Each row was made from one path, in order. Every step used is in the known rows, and no mark comes twice. Write each row's path.
Known rows
nonaneg, fene: [-16  -2  10  28   2   0  12   2  -6 -25 -30  17   6  66  30 -36   0   2
   4   1  40   9 -15  20   4 -13  -3   2  17  -3   8  -5  26  23 -19  16
 -19 -16   1   8   8 -15   5 -10]
kida, favisi: [-14  -2   0   4   2   1 -12  -8  -1  -2 -17   7   2  28  15 -25   7  -6
   9  -5  16   2 -33   0  10  -7  -9   3  -2  -6  -1   0  19   9  -6   1
  -7   1   6  -1 -14  -8   6  -4]
firil, gilig, rezem: [ -2   9  15  -1  -2  -1  -6  -1  13   1  12  -4   6  25  -2  14 -12   2
   1  -1 -14   1   2 -59  -7   4  13 -15  10   1   7 -10   7 -13  -3   4
   6   5  -4  -2   6  -2   0   4]
firil, favisi, fene, nonaneg: [-12  16  10  -3   0   1  -3   4  -5 -30  10   9   4  28  14 -24   7 -18
 -15   2  29   5 -19  22  22  -7  -7   7   7  -5   3   8  20  11  -3  21
  -7 -31   5  11  25 -18  12   9]
firil, favisi: [-13  -3  14  -3  -1  -2  -1  -8   5  -2 -10   4   9  42  11  -8   6   0
  -8   2  18   5 -20  -6   9  -7   2   7  10  -2   2  -4  17   5   9  13
  -2 -13 -10   5  15 -12   9   0]
linod, zako, fene: [  6 -14   4   5   0   7  38  12  11 -62 -48   9  18  60  31 -21   2  10
   0  -6  39  -9 -18  33  -2  -9 -17  -3  27  -3   4 -25  22  19   1  -3
   0  -1  -3  -6  21  -9  10 -18]
gilig, firil, favisi: [ -1 -16  11 -16   0  -3   4  -8  12  14  27   2   9   8  -3   9  -2   3
 -11   3  12   7  -9  -7   8  10   8  -8   2   3  -2  -1  -6 -16  12  11
  11 -11 -22   0  12 -11   6   6]
kida, rezem, gilig, firil, favisi, fene, nonaneg: [  4  12 -26 -18   5  -5 -18   3   2   8  93   6  -7 -46 -31  12  -7 -25
   2   6 -25   8   8  -8   6  19   7 -17 -24  -8  -9  20 -40 -26  -4  -9
  31 -13 -27   0 -16 -10   3  15]
fene, favisi, gilig, firil: [ -6  -1   8  -6  -1   3  20   5  -3  22  -8  -7   3  -7   0  -6   8  14
  -4  -2   2  -8   1  14   6   3  -1   6  17  13   4  -4   3  -4  -1  17
  -9   6  18 -19  21  18  -3   7]
fene, favisi: [-12   0   4  19   1   5  20  -1 -14 -13 -50   3   6  58  26 -40   9   6
  -5  -1  24  -6 -19  22  17 -22 -19  23  28   3   5 -20  27  25 -15  26
 -27   0  24 -18  15  15   9   1]
kida, favisi, firil, gilig: [-13   1  20 -14  -4   0 -21  -8  15  11  22  -8   0 -22 -12  24   3   3
  -7  -7  -3  -1 -24   1   2  16  12  -5 -13   0   0  23 -10  -9  20  -5
  14   0   5   1  -4  -5  -4   6]
favisi, firil, gilig, rezem: [ -3  12  25 -10  -4  -1  -6   0  16   6  23  -9   1 -11 -18  34 -12   3
  -3  -7 -27  -2   9 -25 -11  17  19 -17   0   1   8   8 -14 -21   9   5
  15   1  -4   0  10   3  -8   7]
rezem, kida, favisi, fene: [-22  11 -17   7   4   0 -30  -3 -16   3   2   9 -15  -4   8 -21   5 -15
   6   4   7   7   2  32  18 -13 -11   4 -17  -4  -9  21  -5  10  -9  -1
  -6  -3  35  17 -38   5   2  -1]
gilig, firil, favisi, kida, rezem: [ 18 -11  -3 -29   0  -7 -14  -9   6  36  43  -6  -3 -61 -23  36  -6  -8
  -2   4 -25   5  21 -46  -8  12  13  -2 -27  -3  -6  22 -20 -28  17 -10
  40  -7 -39  15 -15 -12  -5  -3]
zako, fene, favisi, kida, rezem: [ 23   1 -21   3   1   2  15   6 -17 -13 -39  -7  -4  -3  14 -10   4  -6
  -4  -5  -2 -14  10 -11 -10 -18 -15  35   2  -3   2 -11  15  10  -4 -12
   2   7   5  -5   1   8  -1 -13]
zako, linod: [-16   6  17 -11  -1   4   8   8   1 -35 -31   8  14  44  32 -40   2  16
   2 -10  18  -9 -11  -2  13 -18 -13   5  25   0   6 -22  23  19 -15  18
 -16 -13 -11  -6   7   0   6  -2]
nonaneg, fene, favisi, kida, rezem, gilig, firil: [ 21 -14 -28  10   4  -5   4   1 -13  29  31   0 -12 -53 -20  10  -4  -1
  11  12 -25   5  37 -12 -13   6   4   4 -20   2  -6  10 -24 -10 -16 -15
   6   8 -29  -4 -24   6 -10  -2]
linod, zako, fene, favisi, kida, rezem, gilig: [ 30  -9 -31   0   0   3  25  11  -3 -25 -19  -7  -1 -27  -5   8   4   5
  11   4 -23 -15  23   0 -19  -6 -18  15  -2  -4  -7 -13  -5   7   1 -32
  14  23 -19 -14  -9  13  -3 -17]
kida, favisi, fene, nonaneg: [-15  18  -4   5   2   4 -15   4 -12 -28   4  11  -2  11  18 -39   8 -24
   0  -5  28   2 -35  22  23  -8 -18   5  -4  -8   0  14  21  15 -18   9
 -13 -17  21   5  -3 -14  10   5]
gilig, rezem: [ -5  12   5   8   1   1   2   0   0  -6 -19   6   4  38  10 -14  -7  -4
  13  -4  -8   2  -1 -29  -4  -6  -3  -8  10  -5   6 -13  15  -3 -16  11
  -6   2  -2  -4  -1  -1   2  -3]
nonaneg, fene, favisi, firil, gilig, rezem, kida: [ 20   6   3  24  -3  -3  -3  -2   0  18  14  -7  -9 -21 -24  39 -15   7
  -8   5 -24   5  33   4 -19  12  18  -5 -10   9   2   8 -26   0   1 -13
 -15   6   1  15   9   9 -10   9]
rezem, kida, favisi: [ -9   0 -18   8   3  -1 -25  -9  -5  17 -11   4  -6   3   1 -11  -2  -6
  11  -2   2   5 -23  -7   3  -7  -6  -1 -19  -4  -9   3  -8   9  -9 -17
 -10  11  21   8 -32   1   3  -4]
firil, gilig: [-19   4  20  -1  -1   0   0   1   8  -9  -4  -1   9  43  11  -7  -4   8
  -8  -1  17  -1 -20 -29   8  -5   8  -2  19   3   7  -9  12   3  -2  14
   3  -3  14  -7  11   1   5   0]
rezem, gilig, firil, favisi, nisat: [-10 -18   5 -24   1  -5 -22 -15   9  31  48  -6  -1 -48 -24  16   3   0
  -1   6  -6  11   3 -10   4  19  23 -25  -6  -6  -7  -9 -11 -26  28  11
  17  -4 -14  -6 -17 -12  -4  16]
linod, zako: [-11  -6  14   8   0   6  22   6   7 -39 -42  10  15  51  25 -22   3  10
   7  -1  26  -4 -14  25   8 -11 -17  -6  24  -2   3 -11  18  18  -4  14
  -2  -3   0  -5   7   1   8 -13]
gilig, rezem, kida, favisi, fene: [ -4  16 -21   8   3  -2 -36  -5 -11  12  18   7 -19 -25  -6  -2  -4 -20
  14   3 -25  10  24   1   4  -4  -5 -10 -24  -5  -9  19 -10  -8  -9 -11
  -4   4  15  21 -41   3  -4   1]
gilig, firil: [-11  -9   6  -6   3   1  14   2   3   1   1   6   7  22   8 -16  -5   5
   1  -4  19   3 -14   2  10   2  -2 -11  12   3   2  -6  -4  -8 -10  19
   3  -3   5 -11   3   2   5   1]
nonaneg, fene, favisi: [ -4  -6   4  38   1   3  25   0 -16 -22 -47  12   5  69  32 -43   7   5
  -6   4  39   4 -11  37  11 -20 -12  21  25   3   7 -13  33  34 -21  21
 -38 -10   8  -2  22   1   8  -4]
favisi, kida, rezem: [ -5   8  -4  -4   2  -1 -11   1 -11   6 -18   0  -6 -15   5  -5  -2  -8
  12  -4 -10  -4  10 -38  -5 -13  -5  13  -9  -8   2  10   4   0  -9   0
  19  -2  -3   7 -25   2  -5 -13]

Write each row's path
[ -7  19 -20   9   3   2 -26   4 -15 -11  11   9 -11 -10   5 -26  -1 -24
   4  -3  14   4 -24  15  16  -8 -14   1 -20  -6  -7  17  -6  17 -20  -8
 -14  -7  35  14 -22  -5   7   5] -> rezem, kida, favisi, fene, nonaneg
[ 12   6 -11   0   0  -5 -39 -12  12  32  36  -6  -7 -27 -24  34 -16  -5
   8   1 -36   7   1 -72 -15  10  16 -19 -27   0  -8   5 -21 -17   2 -33
   5  20   1  14 -29  -3  -4   5] -> firil, gilig, rezem, kida, favisi
[ 15   3  18  20  -5   0  10  -2   3   0   9  -4  -1   0 -10  26  -6   8
 -11   2 -10   1  21  12 -12  11  15   0   6   8  10   5   1  -1   4   5
 -13  -5 -13   5  28   1  -8   8] -> nonaneg, fene, favisi, firil, gilig, rezem
[-20   0  13  13   1   5   0  -8 -20  -9 -57  -5   1  19  23 -39  13   1
  -6  -5  29  -4 -13  21  18 -20  -9  15  30  -4   5 -26  41  22   6  38
 -26  -5  40 -14   3  10   1   7] -> fene, favisi, nisat
[ 42  -5  -2   1  -5   4  23   8  17 -19  -2 -16   2 -27 -23  52 -13  16
 -12  -2 -28 -13  31  15 -25  16   4  -8   0   9  -2 -11 -31  -4  22 -32
   4  21  -1   0  20  16  -7   1] -> linod, zako, fene, favisi, firil, gilig, rezem, kida
[-17   7  21 -14  -4  -3  -7  -3   9  15  -3  -4   5   9  -1   7  12   6
  -6   2   3   1  -9 -11   0   0  12   3   6   1   5   6  15  -1  18   5
   5 -10  -7   9  21  -8  -1  -1] -> firil, favisi, gilig
[  8  10 -12   0   0  -2 -32 -10   2  31  15  -3 -13 -49 -29  29  -9 -10
  16  -7 -40   5   6  -5 -15  15   4 -17 -38  -6  -8  21 -35 -14   3 -26
   3  14   1  15 -35   2 -10   2] -> gilig, rezem, kida, favisi, firil
[  6   6  14 -14  -4  -2 -28 -10  18  20  38  -9  -4 -40 -27  43  -6  -3
   3  -8 -36   1  -4 -33 -12  24  18 -18 -22  -2   0  21 -14 -26  17 -14
  17   7 -15   6  -8  -7  -9   8] -> kida, favisi, firil, gilig, rezem
[ -9   1 -23 -22   6  -6 -20  -3   1  22  85   6 -12 -42 -27  19  -1 -15
   4  12 -32  11  34   3   7  13  10 -11 -21  -6 -11  24 -39 -34   8  -1
  40  -9 -29   3 -31   1  -2   8] -> kida, rezem, gilig, firil, favisi, fene
[ 34   5 -14   7  -3   4  28  13   5 -13 -33 -10   2 -11  -4  21  -3  14
   6   0 -23 -14  31   5 -27  -1  -9  -6   7   8  -1 -21  -4   7   7 -33
 -12  25   7   2  19  15  -7  -9] -> linod, zako, fene, favisi, gilig, rezem, kida
[  4   3  -1  -5  -1  -5 -57 -19   6  36  31 -15 -12 -67 -27  34 -14 -10
   8  -3 -30   8   9 -74 -13  12  27 -28 -26  -8  -7   0  -9 -19  22 -21
   8  15  17  20 -42 -10 -12  12] -> firil, gilig, rezem, kida, favisi, nisat
[  5  -8   9  27  -2   1  18   1 -20  -8 -52   3  -1  20  24 -24  10   5
  -5   7  29   2   6  18   4 -19  -9  30  11   5   6  -2  34  29 -15  15
 -32  -9   2   6  16  -1   0  -8] -> nonaneg, fene, favisi, kida
[ -3  -4  23  20  -4   1  15   0  -1 -10  -8  -2   2  20   3   6   2  12
 -20   1  21   0  -2  43   2   3  10  14  14  10   9   8   6  17   5  15
 -16 -11   5   0  31   4  -2   6] -> nonaneg, fene, favisi, firil, gilig
[ 16 -16  -2  14  -1   9  51  11   1 -58 -62   4  17  63  35 -27   9  13
  -8  -4  38 -14 -14  49   3 -16 -28  18  35   3   3 -33  28  29   2   3
 -19   6   7 -17  33   7  11 -12] -> linod, zako, fene, favisi
[-14  12 -10  -2   0  -2 -31  -4  -2  35  -5  -4 -10 -28 -10   4   4   0
  13  -2 -12   0 -12 -14  -6   0   5  -5 -21   0  -6  16  -9   2   2 -23
  -3  15  24  12 -27   3  -6  -4] -> rezem, kida, favisi, gilig
[  3  -4 -23 -21   4  -5 -13   3  -1  36  46  -4 -11 -66 -29  20  -9  -5
  20   4 -42   1  25 -42 -13  11   7 -11 -26  -4  -8  12 -38 -29 -10 -14
  36  13 -23 -11 -42   7 -11  -4] -> favisi, kida, rezem, gilig, firil
[ -5  -2  12  29  -1   4  22   2 -14 -16 -39   7   1  33  15 -21   9   7
  -9  -2  29   1  -5  75   6  -6  -6  20  14   4   9   4  12  27  -7  22
 -29 -14   7   0  23   4   0  -1] -> nonaneg, fene, favisi, firil
[  3  -8   8  13  -1   0  24   5  -5  13  -2   2   2   2   5  -8   5  13
  -5   4  19   1   7  30   0   3   5   1  14  13   7   2  10   5  -6  13
 -20  -5   1  -2  25   1  -4   2] -> nonaneg, fene, favisi, gilig, firil
[-10   3  -8   0   1   0 -27  -8  -2  22  -3  -1 -11 -32 -15   8  -1  -4
   7  -7  -9   3 -13  27  -1   6  -1  -2 -28  -4  -8  21 -29   3   5 -16
  -1   8  21  10 -30   4  -5   0] -> rezem, kida, favisi, firil
[-14  -6  11 -18   1  -2   0  -2   2   1  38   7   0  -1   4  -1   6  -6
 -15   9  16  10  13  33  23   5   3  -2   4   3  -2  17  -2 -17  12  26
  14 -24  -8  10   7  -7   5   9] -> gilig, firil, favisi, fene
[-16   1  14 -18  -1   0   7   7   6  19   7  -3   4 -10  -3   0   1   9
   4  -4   3  -3  -4  -2   0  10   8 -15   8   7   5   6  -5 -14  -1  13
  10   1  10  -8   7   3  -5   0] -> favisi, gilig, firil
[-18  13 -24   4   6  -2 -12   1  -5   6  11   7  -5  15  -7 -14  -5  -7
  23   0 -24   0  -3 -23  -4  -6  -4  -4  -5 -11  -3  -5 -16  -3 -19  -6
  17   9  -6 -14 -35  10   0  -6] -> kida, rezem, gilig
[  1  15   9  -6  -3  -3 -20  -1  12  24  27 -11  -7 -34 -33  46 -21   3
   0  -2 -40   2  22 -33 -18  18  22 -19 -18   3   0  10 -41 -19   7 -13
  13  11  10  10  -9  11 -11   6] -> favisi, firil, gilig, rezem, kida
[ -3 -17  -5 -20   2  -5  -2  -7  15  27  55   1   4 -10 -22  16  -1   4
  -1  10 -12  10  -2  -8   2  18  13 -16  -7   2  -7  -3 -24 -24   7  -2
  15   3 -30 -11  -4  -5   3   9] -> rezem, gilig, firil, favisi
[ 31 -13 -38 -15   3  -2  14   7  -7  16  24 -11  -9 -56 -20  14  -2  -2
   6   2 -32 -10  23 -16 -17   6  -3  12 -15   1  -7 -10 -28 -18  -5 -26
  19  22 -15 -22 -15  12  -6  -2] -> zako, fene, favisi, kida, rezem, gilig, firil
[ 28   2   1   3  -4   7  37  13  10 -31 -40  -6  10  12   9   8   6  13
   4  -5  -9 -18  17  10 -20   0 -11  -2  22   6   6 -23  23   5   9 -14
 -10  15  -8  -8  37   7  -3 -10] -> linod, zako, fene, favisi, gilig, rezem
[  7 -19   0 -32  -2  -7 -11  -5  12  40  50  -8  -2 -59 -29  34   1   5
  -1  13 -24   8  17 -29  -5  18  17 -12 -21   4  -8   9 -22 -28  12  -9
  20   4 -35  -3  -9  -7  -5   6] -> rezem, gilig, firil, favisi, kida
[ 10 -18  16 -28  -3  -5  -3  -7   9  27  23  -6   2 -40 -10  25   1   2
 -11   6  -1   6  10 -22   1  11  12  -3 -12   5  -3  13  -3 -20  17   4
  16  -9 -28   7   7 -14  -1   2] -> gilig, firil, favisi, kida
[  7   7  -4   5   1   5  24  16   1 -52 -29   6  14  60  26 -37  -6  -9
  -5 -15  41  -7 -49  -3  -1  -7 -13   3  18  -6   8 -30  22  19 -19  -3
 -15  -8  17 -13  32 -19  14  -4] -> zako, fene, nonaneg
[ 27 -18   3   3  -4   7  44  12  -2 -46 -66  -5  11  15  26 -10  12  14
  -9   0  25 -16   5  31  -4 -15 -25  25  21   5   2 -21  30  25   5  -5
 -13   7   0 -10  29   4   4 -16] -> linod, zako, fene, favisi, kida
[  5  -6  -7  14   1   6  34   7 -11 -35 -54   2   9  66  33 -39   8   4
 -11  -6  33 -11 -22  30   7 -20 -19  28  31   2   6 -32  29  24  -8  10
 -25   3  22 -20  31   6  11  -4] -> zako, fene, favisi
[-24   8  13  -3   0  -1  -7  -3  -6 -16   2  10  -1  33  18 -18  13  -9
 -13   8  21   7   5  36  24 -12  -3  11  11  -2   2  13  21   5   9  27
   1 -27   2  14  10  -6   8   2] -> firil, favisi, fene
